Each row was made from one path, in order. Every step used is in the known rows, and no mark comes twice. Write each row's path.
Known rows
lomas -> lufa -> pifi -> pepa: [1.41 0.02 5.35 -0.10 0.55 -0.52 -0.31 -1.69 0.05 -0.16 -0.47 1.58 0.57 0.23 -2.60 -2.14 0.60 -2.85 1.17 1.32 -1.27]
pifi -> lufa: [-0.52 0.72 -3.55 -0.11 -2.05 -0.74 -0.21 -0.38 1.70 -0.10 -1.61 1.39 -0.45 -1.79 0.64 0.44 0.65 -1.61 1.24 0.46 2.67]
pifi -> pepa -> lomas: [1.34 1.28 3.16 -0.15 1.34 -1.74 0.45 -2.09 0.21 1.15 1.89 -1.15 1.54 0.08 -1.41 1.70 -1.81 -1.87 0.53 1.05 -0.44]
paru -> pepa: [-0.16 0.20 -2.75 -0.28 -0.73 -0.03 0.42 -1.64 2.38 -0.36 -1.81 2.94 -0.37 1.72 1.73 0.47 -0.39 -1.69 -0.53 -1.23 0.13]
pepa -> pifi -> lufa: [-1.49 -0.51 0.32 0.19 -0.54 -0.72 -0.13 -0.64 -0.07 0.52 -1.50 -1.36 1.28 -2.87 -2.24 1.03 -0.08 1.60 0.40 -0.42 2.56]
lomas -> pepa -> pifi -> lufa -> paru: [-1.82 -1.80 -1.52 0.15 -1.72 0.63 -1.18 0.26 -1.53 1.47 0.62 -1.97 -3.23 -2.03 -2.67 -1.01 0.90 2.74 1.61 -1.77 1.68]
kupad -> lufa: [1.06 1.51 -5.78 -0.66 0.25 -0.23 0.47 0.03 0.69 -1.97 -1.93 2.50 0.82 -0.83 2.87 0.22 0.50 1.31 0.71 1.09 1.76]
kupad -> lufa -> paru -> pepa: [-1.07 0.59 -4.81 -0.20 -1.27 1.55 0.49 -0.51 1.05 -2.09 0.71 4.13 -2.06 1.52 4.77 -2.62 1.29 -0.64 0.19 -1.18 -1.16]
pepa -> lomas -> lufa: [1.87 0.27 -1.34 0.09 -0.44 -0.92 0.21 -0.29 -0.20 1.08 0.90 -3.56 -0.53 1.08 -0.02 2.23 -1.31 2.93 -0.54 1.33 1.51]
kupad -> pepa -> pifi -> lufa: [-0.98 0.87 -1.81 0.42 -0.42 0.47 0.29 1.94 2.18 0.72 -0.01 -1.91 3.18 -2.78 0.18 1.32 0.46 2.31 -0.79 -0.47 0.19]
lufa -> kupad -> pepa -> pifi: [-0.30 0.76 0.99 -0.64 1.55 1.06 0.40 2.42 -1.91 -0.82 -1.27 -1.70 4.69 -1.50 -0.31 0.21 -0.01 0.70 -1.69 0.86 -1.41]
paru -> pepa -> lomas -> lufa: [0.82 -0.48 0.52 0.62 -0.95 -0.36 0.71 -1.08 1.45 1.34 2.45 -2.05 -0.98 3.27 0.92 2.36 -1.20 0.93 -1.30 -0.98 -0.07]
paru -> pepa -> lomas -> lufa -> kupad: [-0.06 -0.56 4.13 0.42 -0.99 -0.02 1.12 0.12 -1.44 0.46 2.93 -2.36 -0.25 3.30 0.48 1.64 -0.63 -1.02 -1.42 -0.63 -0.90]
lufa -> paru -> pepa: [-1.35 -0.27 -3.69 -0.46 -1.51 1.10 -0.03 -1.51 0.95 -0.68 -0.68 3.18 -2.36 1.99 2.43 -2.84 0.36 -1.76 -0.18 -1.39 -1.22]
kupad -> lufa -> lomas -> pepa: [2.41 -0.54 -6.75 -0.09 1.15 0.45 -0.57 3.68 -1.23 -0.58 -1.05 2.73 -3.64 0.52 2.15 1.30 0.98 -0.20 1.67 0.33 0.87]
lomas -> lufa -> kupad: [0.51 -0.31 1.24 -0.77 -1.64 0.29 0.48 0.62 -2.63 -1.11 -2.24 -0.38 0.44 0.31 -1.21 -0.29 0.72 -1.15 0.11 1.73 1.33]
pifi -> lufa -> kupad: [-1.18 0.66 -0.68 -0.38 -1.89 -0.40 0.10 0.71 -1.76 -1.15 -1.01 0.97 0.12 -1.98 0.13 -0.29 1.18 -3.28 1.15 0.59 1.96]
kupad -> pepa -> lomas -> lufa -> pifi: [2.21 1.63 -2.86 0.42 1.75 0.22 -0.52 2.05 1.52 0.79 2.82 -2.67 0.22 1.15 2.69 0.49 -0.60 3.25 -1.42 1.31 -2.70]

Which path is each row?
[-2.34 -0.53 3.73 0.06 -0.66 -0.35 0.06 0.60 -2.82 -0.74 -1.03 -1.49 1.74 -2.91 -2.49 0.18 0.57 -0.61 0.26 -0.04 1.83] | pepa -> pifi -> lufa -> kupad
[-0.77 -1.37 -0.49 0.07 -2.86 1.85 0.20 -0.72 0.72 -0.16 0.23 1.36 -2.96 2.71 1.08 -2.50 0.94 -0.56 -0.29 -1.02 -0.89] | lomas -> lufa -> paru -> pepa
[1.34 -1.66 -2.29 0.26 2.50 0.42 -0.50 3.65 -2.32 0.02 -0.93 -0.28 -2.16 -0.34 -0.55 1.68 0.40 2.27 0.81 -0.18 0.63] | kupad -> lufa -> lomas -> pepa -> pifi
[1.78 0.50 -1.29 0.18 1.56 -1.09 -0.94 -0.28 -0.01 0.51 1.58 -2.04 -1.45 1.07 0.37 -0.04 -1.16 2.69 -0.45 1.32 -0.36] | pepa -> lomas -> lufa -> pifi
[1.03 1.61 1.87 -0.41 2.61 -0.76 0.02 -1.08 0.18 -2.06 0.05 4.46 1.23 -1.15 1.10 -2.32 0.90 -2.72 1.70 1.19 -1.64] | kupad -> lufa -> pifi -> pepa
[0.31 1.03 -1.81 -0.54 1.42 0.71 0.20 1.47 1.10 0.22 -2.16 -1.38 4.12 -1.46 0.22 1.13 -0.56 3.28 -1.60 0.39 -0.62] | kupad -> pepa -> pifi
[-2.53 -1.15 3.01 0.78 -1.37 -0.04 0.47 -1.16 1.82 0.69 -0.04 0.05 0.58 -0.52 -0.83 1.35 0.08 0.11 -0.56 -2.80 1.04] | paru -> pepa -> pifi -> lufa
[-1.17 -1.10 1.87 -0.08 0.53 0.09 0.35 -1.57 0.90 0.22 -1.86 0.41 1.57 0.47 -1.04 0.76 -1.07 0.84 -1.43 -1.95 0.04] | paru -> pepa -> pifi
[0.09 -0.33 3.71 -0.23 -0.01 1.68 0.98 2.89 -2.37 -0.29 -0.47 -3.48 3.96 -0.65 -1.42 0.49 0.57 1.62 -1.87 1.04 -0.99] | lomas -> lufa -> kupad -> pepa -> pifi
[-2.62 -0.80 -0.21 0.26 -1.11 0.44 -0.70 -0.44 -1.01 0.01 -0.37 -0.99 -0.92 -2.62 -1.35 -2.15 0.73 1.82 0.74 -0.28 1.17] | pepa -> pifi -> lufa -> paru
[1.46 1.48 3.28 -0.06 3.50 -1.80 -0.58 -2.03 0.22 0.49 2.41 0.19 0.57 -0.01 -0.72 -0.57 -1.62 -2.43 0.66 1.22 -2.33] | lufa -> pifi -> pepa -> lomas
[-2.76 -0.35 -2.41 0.52 -3.34 0.97 -0.07 -0.89 1.84 -0.19 1.01 2.95 -3.13 0.54 2.39 -2.48 1.49 -3.03 0.65 -2.00 -0.28] | pifi -> lufa -> paru -> pepa
[1.98 0.19 5.73 0.36 -0.03 -1.11 0.84 -1.74 -0.16 1.69 2.73 -2.91 0.94 0.82 -2.60 2.07 -1.12 -0.53 0.22 1.40 -0.25] | pifi -> pepa -> lomas -> lufa
[0.58 -0.24 1.10 0.75 0.92 -0.49 -0.24 -1.08 1.39 0.91 3.07 -0.67 -2.04 3.34 1.62 0.16 -1.00 0.87 -1.45 -0.85 -2.00] | paru -> pepa -> lomas -> lufa -> pifi
[0.81 1.01 3.06 -0.61 2.15 -1.08 -0.67 -2.16 0.29 -0.63 -1.14 3.78 0.79 -0.76 -1.29 -2.23 -0.03 -4.32 1.30 1.21 -1.83] | lufa -> pifi -> pepa
[1.18 -2.45 -1.69 0.02 2.22 -0.03 -1.18 2.59 -2.17 1.40 -2.30 -1.39 -2.17 0.12 -3.10 1.51 -0.51 1.04 0.37 -0.35 0.59] | lufa -> lomas -> pepa -> pifi
